Each row was made from one small tree. Brackets hold a mark, then the marks that hang from it, in the order of their numbers. Every link used is in the known rows. Write each row's tree.
Known rows
(J830 (J644 J422)): [-1.62  1.52  0.28 -2.17  0.72  0.04 -0.84 -0.06 -0.11 -0.27  1.56  0.60
 -0.65 -0.72 -0.38 -1.30 -0.14 -0.44  0.91]
(J753 J422 (J618 J644) J888): [ 1.07 -2.79  2.70 -0.52  0.12 -1.97  0.54 -0.92  0.55 -2.22 -3.77 -0.62
 -1.73 -1.30 -1.07 -0.33 -0.17  2.53  1.07]
(J618 J644): [-1.12  0.82  1.12 -1.10 -1.40  0.35 -1.13 -2.56  0.79 -1.85 -1.03 -0.52
 -0.15 -1.30  0.94 -0.50 -0.79  0.54  1.12]
(J753 (J618 J644)): [-0.74 -1.39  1.64 -0.48 -0.29 -0.55 -1.88 -2.66 -0.34 -2.44 -1.85 -1.27
 -0.51 -1.98  1.02 -0.95 -0.15  1.08  0.46]
(J422 (J753 J888)): [ 0.83 -0.07  0.03  0.90 -1.82  0.68 -0.25  0.34  0.61 -1.40 -1.81 -0.68
 -0.48 -1.11  0.38  0.17 -1.73  1.64 -1.48]
(J422 (J753 J618)): [ 0.32 -1.73  0.08  0.80 -0.45  1.24 -2.71 -0.56 -1.77 -1.72 -1.26 -1.42
 -0.04 -2.12  0.82 -1.13 -1.08  0.83 -1.64]
(J618 (J644 J422 J888)): [-0.60 -1.03  1.45 -0.69  0.10 -1.86  0.61 -0.14  1.67  0.23 -2.57  1.06
 -1.96 -0.03 -0.40  0.83  0.85 -0.08  1.25]
(J288 (J700 J445)): [-1.76  2.80 -0.62 -1.03 -2.65  1.88  1.83 -0.02  2.15 -1.50  0.10 -2.42
  1.02 -1.20  6.54 -0.94 -1.00 -1.01  1.08]
(J888 (J753 J618)): [-1.84 -2.63  0.48  0.65  0.51 -0.39 -1.42 -2.82 -1.00 -2.07  1.29 -0.46
  0.26 -2.20 -0.64 -0.98 -1.26  0.93 -0.73]
(J644 J888): [-1.24  0.23 -0.90  1.22 -1.84 -0.33  0.02 -1.02  2.13 -1.03  0.41  0.10
  0.18 -0.82  0.45  0.25 -0.77  0.88  0.78]
(J422 (J753 (J618 J644) J888)): [ 1.53 -3.21  1.84  0.53 -0.09 -1.23 -0.79 -0.79 -0.72 -2.37 -4.67 -1.19
 -1.54 -1.73  0.34 -0.08 -0.38  2.27 -2.24]
(J644 J422 J888): [-0.89 -0.26  0.14  0.55 -0.73 -1.00  0.59  0.50  1.84  0.61 -0.51  0.94
 -1.16 -0.21 -0.25  0.56 -0.12 -0.20  1.48]
(J830 J352): [-1.58  3.74 -1.18  0.26 -2.74  2.12 -1.76 -1.09 -0.69 -0.87  1.93  0.11
  1.25 -0.04  0.57 -0.40 -0.68  0.76  2.19]
(J830 (J644 (J888 J753)) (J700 J445)): [ 0.60 -0.05 -1.36  0.18  1.21 -0.93  2.98  0.12  1.95  1.01  3.48  0.17
  1.34  0.78  1.55  0.69 -0.32 -1.22 -2.37]
(J830 J352 (J644 J888) (J700 J445)): [ 1.27  4.06 -2.68  0.41 -0.97  0.52  1.79  1.47  0.96  1.77  3.28 -0.11
  1.95  2.24  2.70  0.73  0.89 -0.70 -0.14]
(J618 (J644 J422 (J888 J753))): [-1.37 -3.19  1.64 -0.44  1.86 -2.75  1.17 -0.71  1.14  0.33 -1.81  2.04
 -1.84 -0.15 -2.22  1.06  0.37 -0.29  0.02]
(J422 (J753 (J618 (J644 J888)))): [ 1.09 -3.95  0.51  0.70  0.87 -1.49 -1.12 -0.37 -0.47 -1.46 -4.10 -0.46
 -1.24 -1.32 -0.08  0.19  0.57  1.14 -2.52]
(J352 (J830 J644 J700)): [ 0.43  3.04 -1.50 -0.04 -1.24  3.36 -0.54 -0.09 -0.23  1.11  2.48 -0.73
  2.43  1.49 -0.51  0.11 -0.43 -1.57  0.90]
(J830 J644 J700): [ 0.37  2.53 -0.93 -1.48 -0.77  1.46 -0.15 -0.49  0.11 -0.11  2.53 -0.51
  1.55 -0.20  1.14 -0.40 -1.06 -0.55  0.19]
(J422 (J753 (J618 J644))): [ 0.68 -2.53  1.29 -0.49  0.40  0.07 -2.50 -1.05 -1.71 -2.10 -3.36 -1.33
 -0.80 -1.99  0.64 -0.87 -0.35  0.86 -1.90]
(J644 (J422 (J753 J618 J888))): [ 1.36 -2.66  1.63  1.01  0.26 -0.93 -0.62  1.53 -1.13 -0.54 -3.42 -0.62
 -2.06 -1.22 -0.26 -0.11 -0.40  1.23 -1.40]
(J352 (J830 (J700 J445))): [ 1.17  3.87 -0.83  1.88 -3.19  4.02  0.75  0.14  1.54  2.29  2.01 -2.21
  2.54  1.68  3.27  0.56 -1.13 -2.28  1.55]

Write each row's tree
[ 0.83 -2.12  1.13 -0.59  0.95 -1.23  0.00  1.30  0.35  0.55 -4.21  1.18
 -2.17 -0.05 -0.60  0.92  0.52 -0.31 -1.05]  (J618 (J644 (J422 J753) J888))
[ 0.56  2.72 -0.44 -0.68 -0.08  2.81  0.10  1.43 -0.58  2.65  1.57  0.02
  1.10  2.08 -1.06  0.44  0.32 -2.60  1.69]  (J352 (J830 (J644 J422) J700))
[-1.37  0.90 -2.15  1.27 -0.45  0.76 -0.24 -0.35  1.26  0.03  1.38  0.24
  1.15  1.10 -1.90 -0.02  0.55 -0.31  0.38]  (J352 (J830 (J644 J888)))
[-1.21 -4.49  0.76  1.38  1.91 -2.67  0.37 -0.49 -0.04 -0.03 -0.49  1.12
 -1.46 -0.96 -1.88  0.34  0.27  0.29 -0.50]  (J644 J422 (J888 (J753 J618)))
[ 0.94  5.62 -1.82 -0.81 -1.37  2.15  0.46  0.70 -0.37  1.29  3.88 -0.94
  2.54  1.61  3.43 -0.33  0.05 -1.00  0.54]  (J830 J352 J644 (J700 J445))
[ 1.24  5.25 -0.75 -1.63 -0.27  1.59  0.83  2.11 -0.69  2.68  3.08 -0.17
  1.25  2.18  2.72 -0.09  0.78 -1.96  1.18]  (J830 J352 (J644 J422) (J700 J445))
[ 0.08  0.95 -2.46  0.07  0.67 -0.19  1.25  0.31 -0.73  1.05  3.31  2.06
  1.79  1.77 -1.71  1.22  0.39 -0.19 -0.94]  (J830 J352 (J644 (J888 J753)) J700)
[ 1.54  3.78 -1.46 -0.35  0.03 -0.05  2.28  2.91  0.58  3.21  2.39  0.59
  0.71  2.85  2.09  0.91  1.63 -1.60  0.72]  (J830 J352 (J644 J422 J888) (J700 J445))
[ 0.38  4.52 -1.93 -1.30 -1.32  2.30 -0.64  0.05 -1.48  0.48  3.29  0.25
  2.30  1.24  0.57 -0.09 -0.04 -0.29  0.94]  (J830 J352 J644 J700)
[ 1.05 -2.40  0.55  1.75 -0.89 -0.17 -1.02  0.02 -0.68 -2.07 -2.55 -1.33
 -0.79 -1.82  0.42 -0.45 -1.08  2.22 -2.15]  (J422 (J753 J618 J888))
[-1.59 -3.76 -0.39  1.31  3.36 -1.54  0.11  0.32 -0.81  1.10  0.72  1.23
 -0.55  0.86 -4.21  0.03  1.69 -1.01 -1.07]  (J352 (J830 (J644 J422 (J888 (J753 J618)))))
[-0.56 -4.15  2.56 -1.27  2.27 -1.26 -0.39 -2.14 -0.95 -1.81 -1.79  0.35
 -0.89 -1.82 -2.33 -0.78 -0.63  1.10  0.14]  (J888 (J753 J422 (J618 J644)))
[ 0.83 -3.57  0.39  1.35  1.10 -1.15 -0.85  1.78 -0.73  0.39 -2.92  0.12
 -1.79 -0.92 -0.53  0.18  0.44  0.23 -1.59]  (J644 (J422 (J753 J618)) J888)
[ 0.79  1.56 -2.34  1.34 -0.91  1.56  0.96  0.70  1.04  1.63  1.80  0.04
  1.94  2.10 -1.08  1.13  0.47 -1.31  0.35]  (J352 (J830 (J644 J888) J700))
[ 0.36 -2.41  3.16 -0.30  0.27 -2.58  0.26 -0.65  0.28 -1.25 -3.94 -0.52
 -2.45 -1.01  0.03 -0.03  0.72  1.48  0.86]  (J753 (J618 (J644 J422)) J888)
[-1.50  3.59 -0.65 -2.08  0.24  0.64 -1.33  0.72 -1.75  0.57  2.16  1.21
  0.16  0.78 -0.90 -1.00  0.82 -0.13  1.75]  (J830 J352 (J644 J422))
[-1.03 -3.34  1.23 -0.10  1.48 -0.32 -0.66 -1.49 -0.88 -1.50  0.46  0.16
 -0.20 -1.92 -2.20 -1.06 -1.50  0.98  0.30]  (J888 (J753 J422 J618))
[ 0.63  4.24 -0.76 -2.06 -0.20  1.65 -0.37  1.55 -1.91  1.92  2.31  1.07
  1.03  1.83 -0.13  0.23  0.56 -1.28  1.71]  (J830 J352 (J644 J422) J700)
[-1.94 -0.07 -1.18 -0.56  2.31 -1.84  0.47  0.80 -0.99  1.04  2.21  3.05
 -0.27  1.37 -3.28  0.34  1.29 -0.05 -0.16]  (J830 J352 (J644 J422 (J888 J753)))
[ 1.52  2.07 -1.05  0.97  0.13  0.94  2.59  2.69  1.88  3.91  1.39 -0.30
  0.80  3.08  1.12  1.09  1.22 -2.98  0.61]  (J352 (J830 (J644 J422 J888) (J700 J445)))
[ 0.58  0.42 -1.96  1.74  0.74  0.85  2.52  0.58  1.62  2.62  3.31 -0.03
  2.18  2.46  0.04  1.11  0.21 -2.16 -1.54]  (J352 (J830 (J644 (J888 J753)) (J700 J445)))
[ 0.84  1.78 -0.45 -0.95  0.49  0.08 -0.50  2.65 -2.02  0.66 -0.73  1.25
 -0.85  1.11 -1.63 -0.11  0.70  0.94 -0.95]  (J830 J352 (J644 (J422 (J753 J888))))
[-1.48 -3.44  1.88 -0.40  1.35 -1.31 -1.24 -3.37 -0.99 -2.37 -0.86 -0.29
 -0.42 -2.11 -0.79 -0.70 -0.48  0.95 -1.01]  (J888 (J753 (J618 J644)))
[-0.14 -3.28  1.95  0.16  1.12 -2.80  0.03 -0.33  0.39 -0.43 -3.39  0.24
 -2.29 -0.71 -0.38  0.32  1.46  0.40  0.57]  (J753 (J618 (J644 J422 J888)))
[ 0.64 -1.90  1.46  0.78 -0.77 -0.99  0.46 -0.30  0.70 -1.87 -1.71 -0.90
 -0.96 -1.53 -0.92 -0.67 -1.03  2.46  1.24]  (J753 J422 J618 J888)
